What can hang from each mark
z_733: z_69 z_560 z_836
z_691: z_421 z_733 z_836
z_793: z_733
z_682: z_560
z_69: z_733
z_560: z_682 z_733
z_421: z_836
z_836: z_793

Known rows, with every way that one mark hangs from another
z_682(z_560(z_733)): [ 0.06 -0.53 -1.78  0.86 -1.14 -0.46  3.15  3.52 -0.54  2.15 -1.60 -0.06
 -0.26 -0.15 -0.83  1.81  2.69 -1.37 -2.40  0.31]
z_421(z_836): [-0.64  1.82 -1.36 -1.91 -1.56  0.52 -0.63  0.71  0.34  0.26 -0.81  0.79
  1.33 -0.75  0.42 -0.26  1.33  2.62 -0.15 -0.72]
z_560(z_682 z_733(z_69 z_836(z_793))): [ 2.44 -1.12  3.46 -3.06  0.48  0.26  0.82  2.82  0.99  0.17 -4.55 -1.71
  1.91 -0.68 -0.68  2.08  1.90  0.17 -0.26  1.18]
z_69(z_733): [ 2.42  0.31 -1.01  0.43  0.43 -1.40  1.74  1.81  1.27 -0.82  1.23 -1.56
  0.82 -0.33  0.27  1.75  0.61 -2.10 -0.05 -1.77]
z_733(z_69 z_560 z_836(z_793)): [ 0.56 -0.36  6.53 -1.69  0.75  0.64 -2.21  1.39 -0.63  0.97 -2.70  1.61
  3.42 -0.43 -0.01 -0.59 -0.51  1.65  2.69  0.02]
z_691(z_421 z_836): [-2.11  4.00 -3.95 -0.33 -2.33 -0.61  1.10 -0.18  0.17  0.43 -1.50  2.17
  1.04 -0.05 -0.83 -0.25  0.22  2.25  0.34  1.07]
z_793(z_733(z_69)): [ 1.45  0.21  4.24  1.43  1.18 -0.17 -1.64  0.75  1.57  1.12 -1.73 -0.34
  2.72  0.38  1.44  1.04 -0.83 -2.05  0.47 -1.00]
z_691(z_421 z_836(z_793)): [-1.30  4.53 -4.01 -1.51 -2.68  0.37 -0.40 -0.80 -0.05 -0.32 -2.33  1.02
  1.90 -0.90 -0.20 -1.79  0.46  3.91  0.59  1.13]
z_793(z_733(z_560)): [ 2.57 -0.05  3.38  1.57  0.43 -0.61 -1.40  3.27 -0.40  0.81 -0.18 -0.73
  3.75  1.01  1.58 -0.51 -0.39 -0.76  1.29 -1.24]
z_836(z_793): [ 1.13  0.77 -0.11 -1.65 -0.47  1.48 -2.17 -0.86 -0.33 -1.07 -1.16 -1.67
  1.23 -1.23  0.85 -2.13  0.31  2.39  0.38  0.05]
z_733(z_69 z_836(z_793)): [ 0.03  0.39  4.43 -1.83  1.38  1.22 -2.59 -1.57  0.82 -0.62 -3.50  1.20
  0.89 -1.13  0.22  0.04 -1.53  1.33  1.05  0.81]
z_691(z_421 z_733(z_69 z_560) z_836(z_793)): [ 0.25  4.21 -0.93 -1.67 -2.12  1.24 -0.76  0.33  0.59  1.10 -1.78  1.04
  5.45  1.24  0.53 -1.26  0.66  4.03  0.87  0.32]
z_733(z_69): [-1.01 -0.38  3.35 -0.09  0.48  0.06  0.00 -0.63  1.33  2.01 -1.39  0.94
  1.10 -0.19 -0.48  1.64  0.38 -1.49  0.47 -0.42]
z_733(z_836): [ 0.25  0.25  1.14 -0.54  1.19  0.11 -1.07 -0.28 -0.30 -1.89 -1.30  1.43
 -1.08 -0.06  0.06 -0.15 -2.12  1.18  0.37  1.23]
z_421(z_836(z_793(z_733(z_69 z_560)))): [ 1.03  2.22  1.34 -2.31 -1.53  1.26 -2.80  1.52  0.38  0.63 -2.21 -0.39
  4.41 -1.19  1.68 -1.39  1.50  3.38  0.94 -1.39]
z_560(z_682): [ 1.56 -1.11  1.37 -1.34  0.06 -0.49  1.38  2.79  0.00 -0.89 -0.04 -1.83
  1.53  1.06 -1.03 -0.15  1.20  0.11 -0.07  0.50]
z_793(z_733(z_69 z_560 z_836)): [ 2.03 -0.16  6.55  1.08  1.64 -0.50 -2.16  2.62  0.33  0.89 -2.07  0.92
  3.77  0.84  1.30  0.56 -1.62 -1.00  1.81 -0.66]
z_691(z_421 z_733(z_69 z_836)): [-0.04  1.25  0.26  0.23  0.35  0.39 -0.46 -1.85  1.87 -0.37 -1.40  1.95
  0.63  1.21  0.07  0.58 -2.12  1.21 -0.27  1.20]

Rows
[ 0.93 -1.65  7.58 -1.51  1.15 -0.74  0.19  3.96 -0.43  1.10 -1.90  1.47
  3.62  1.16 -1.36  0.76  0.04  0.04  2.40  0.39]
z_733(z_69 z_560(z_682) z_836)
[ 0.11 -0.37  0.39 -0.04 -0.49  0.18  1.93  2.80 -0.16  1.83 -3.35  0.58
  0.19 -0.68 -0.72  1.82  1.96 -0.70 -1.87  0.70]
z_682(z_560(z_733(z_69 z_836(z_793))))
[ 2.82 -0.71  7.21  0.44  1.66 -0.74 -1.51  3.98  0.33  0.43 -2.10  0.02
  4.49  1.31  0.80  0.45 -1.01 -0.93  1.77 -0.42]
z_793(z_733(z_69 z_560(z_682) z_836))
[ 3.79 -0.60  1.90 -0.58  0.88 -1.99  1.87  5.06  0.05 -1.43  0.85 -1.18
  2.61  0.64 -0.39  1.17  0.40 -1.05  1.33 -1.20]
z_69(z_733(z_560(z_682) z_836))
[ 0.85  0.00  2.07 -1.70  0.38  0.74 -0.55  0.01  0.98  1.09 -4.51  0.11
  0.41 -1.76  0.38  2.26  0.73  0.09 -0.17  0.67]
z_560(z_733(z_69 z_836(z_793)))
[ 0.48  4.10 -1.89 -1.26 -2.46 -0.11 -0.58  1.76 -0.23 -0.28 -2.42  0.03
  4.29 -0.04  0.20 -2.09  0.70  3.57  1.21  0.65]
z_691(z_421 z_836(z_793(z_733(z_560(z_682)))))
[ 2.12  0.90  2.87 -0.66  0.41  1.35 -3.30 -0.36  0.74 -0.30 -2.38 -1.88
  3.18 -0.96  1.89 -1.36 -0.23  1.01  0.69 -0.62]
z_836(z_793(z_733(z_69)))
[ 2.40  0.51  3.87 -0.60  0.07  1.08 -3.09  1.12  0.05  0.45 -2.01 -1.69
  4.40 -0.61  1.76 -1.70  0.25  1.11  1.49 -1.02]
z_836(z_793(z_733(z_69 z_560)))
[-0.29 -0.66  0.45  0.57 -0.31 -0.34  2.69  3.07 -0.03  2.20 -2.90  1.14
 -0.32 -0.29 -1.03  2.56  1.84 -1.56 -2.00  0.66]
z_682(z_560(z_733(z_69 z_836)))
[ 4.33 -0.24  1.80 -1.37  0.67 -1.29  0.76  4.62 -0.13 -1.96  0.31 -1.99
  3.19  0.02  0.05  0.16  0.57  0.11  1.52 -1.17]
z_69(z_733(z_560(z_682) z_836(z_793)))
[-0.18  4.45 -4.65 -0.45 -1.72  0.54  0.53 -0.69  0.94 -0.63 -0.53  1.27
  2.02  1.71  0.43 -0.47 -0.50  3.14 -0.86  1.11]
z_691(z_421 z_733 z_836)
[ 1.64  0.36  5.08  1.05  2.02 -0.13 -2.38  0.53  1.37 -0.22 -2.62  0.66
  1.97  0.35  1.49  1.00 -2.28 -1.25  0.68 -0.15]
z_793(z_733(z_69 z_836))
[ 1.93 -1.46  3.48 -2.27  0.68 -0.51  1.87  3.25  1.19  0.73 -4.00 -0.94
  1.27 -0.07 -1.06  3.15  1.73 -1.03 -0.46  1.11]
z_560(z_682 z_733(z_69 z_836))
[ 1.66 -1.12  7.48 -2.68  0.82  0.28 -1.29  3.33 -0.64  0.35 -2.71  0.32
  4.47  0.32 -0.72 -0.76  0.30  1.73  2.68  0.40]
z_733(z_69 z_560(z_682) z_836(z_793))
[ 1.58  1.84  1.81 -2.83 -1.50  1.10 -2.37  2.49  0.37  0.32 -2.23 -1.07
  4.93 -0.80  1.29 -1.48  1.93  3.42  0.90 -1.23]
z_421(z_836(z_793(z_733(z_69 z_560(z_682)))))
[ 0.66 -1.86  6.40 -0.94 -0.07 -0.88  1.31  4.28 -0.18  2.95 -0.62  0.04
  4.66  1.25 -1.38  0.93  2.20 -1.14  2.08 -0.84]
z_733(z_69 z_560(z_682))
[ 2.91  0.70  2.23 -0.56 -0.18  1.02 -3.09  1.44 -0.64 -0.53 -1.29 -2.19
  3.89 -0.50  1.98 -2.50  0.06  1.89  1.28 -0.77]
z_836(z_793(z_733(z_560)))
[ 3.61 -0.72  1.10 -0.20  0.05 -2.05  2.61  5.22  0.25 -0.11  1.77 -2.23
  3.36  0.71 -0.41  1.27  1.86 -1.85  1.03 -2.04]
z_69(z_733(z_560(z_682)))
[ 2.60 -0.85  6.38  0.83  0.80 -0.83 -0.73  4.18  0.54  1.78 -1.24 -0.95
  5.23  1.40  0.78  0.55  0.48 -1.78  1.59 -1.25]
z_793(z_733(z_69 z_560(z_682)))
[ 0.14  3.98 -0.77 -1.26 -2.28 -0.09 -0.61  1.51  0.23  0.42 -2.88  0.36
  4.64 -0.10  0.08 -1.50  0.84  3.04  1.36  0.57]
z_691(z_421 z_836(z_793(z_733(z_69 z_560(z_682)))))
[-0.20 -0.87  6.61 -0.61  1.10 -0.41 -0.72  1.98 -0.40  1.75 -1.86  2.75
  2.55  0.42 -0.62  0.88 -0.78  0.01  2.44  0.03]
z_733(z_69 z_560 z_836)
[ 0.82  2.42  0.63 -2.36 -1.29  1.46 -2.92  0.50  0.89  0.04 -2.47 -0.54
  3.52 -1.39  1.77 -1.16  1.17  3.30  0.34 -1.11]
z_421(z_836(z_793(z_733(z_69))))
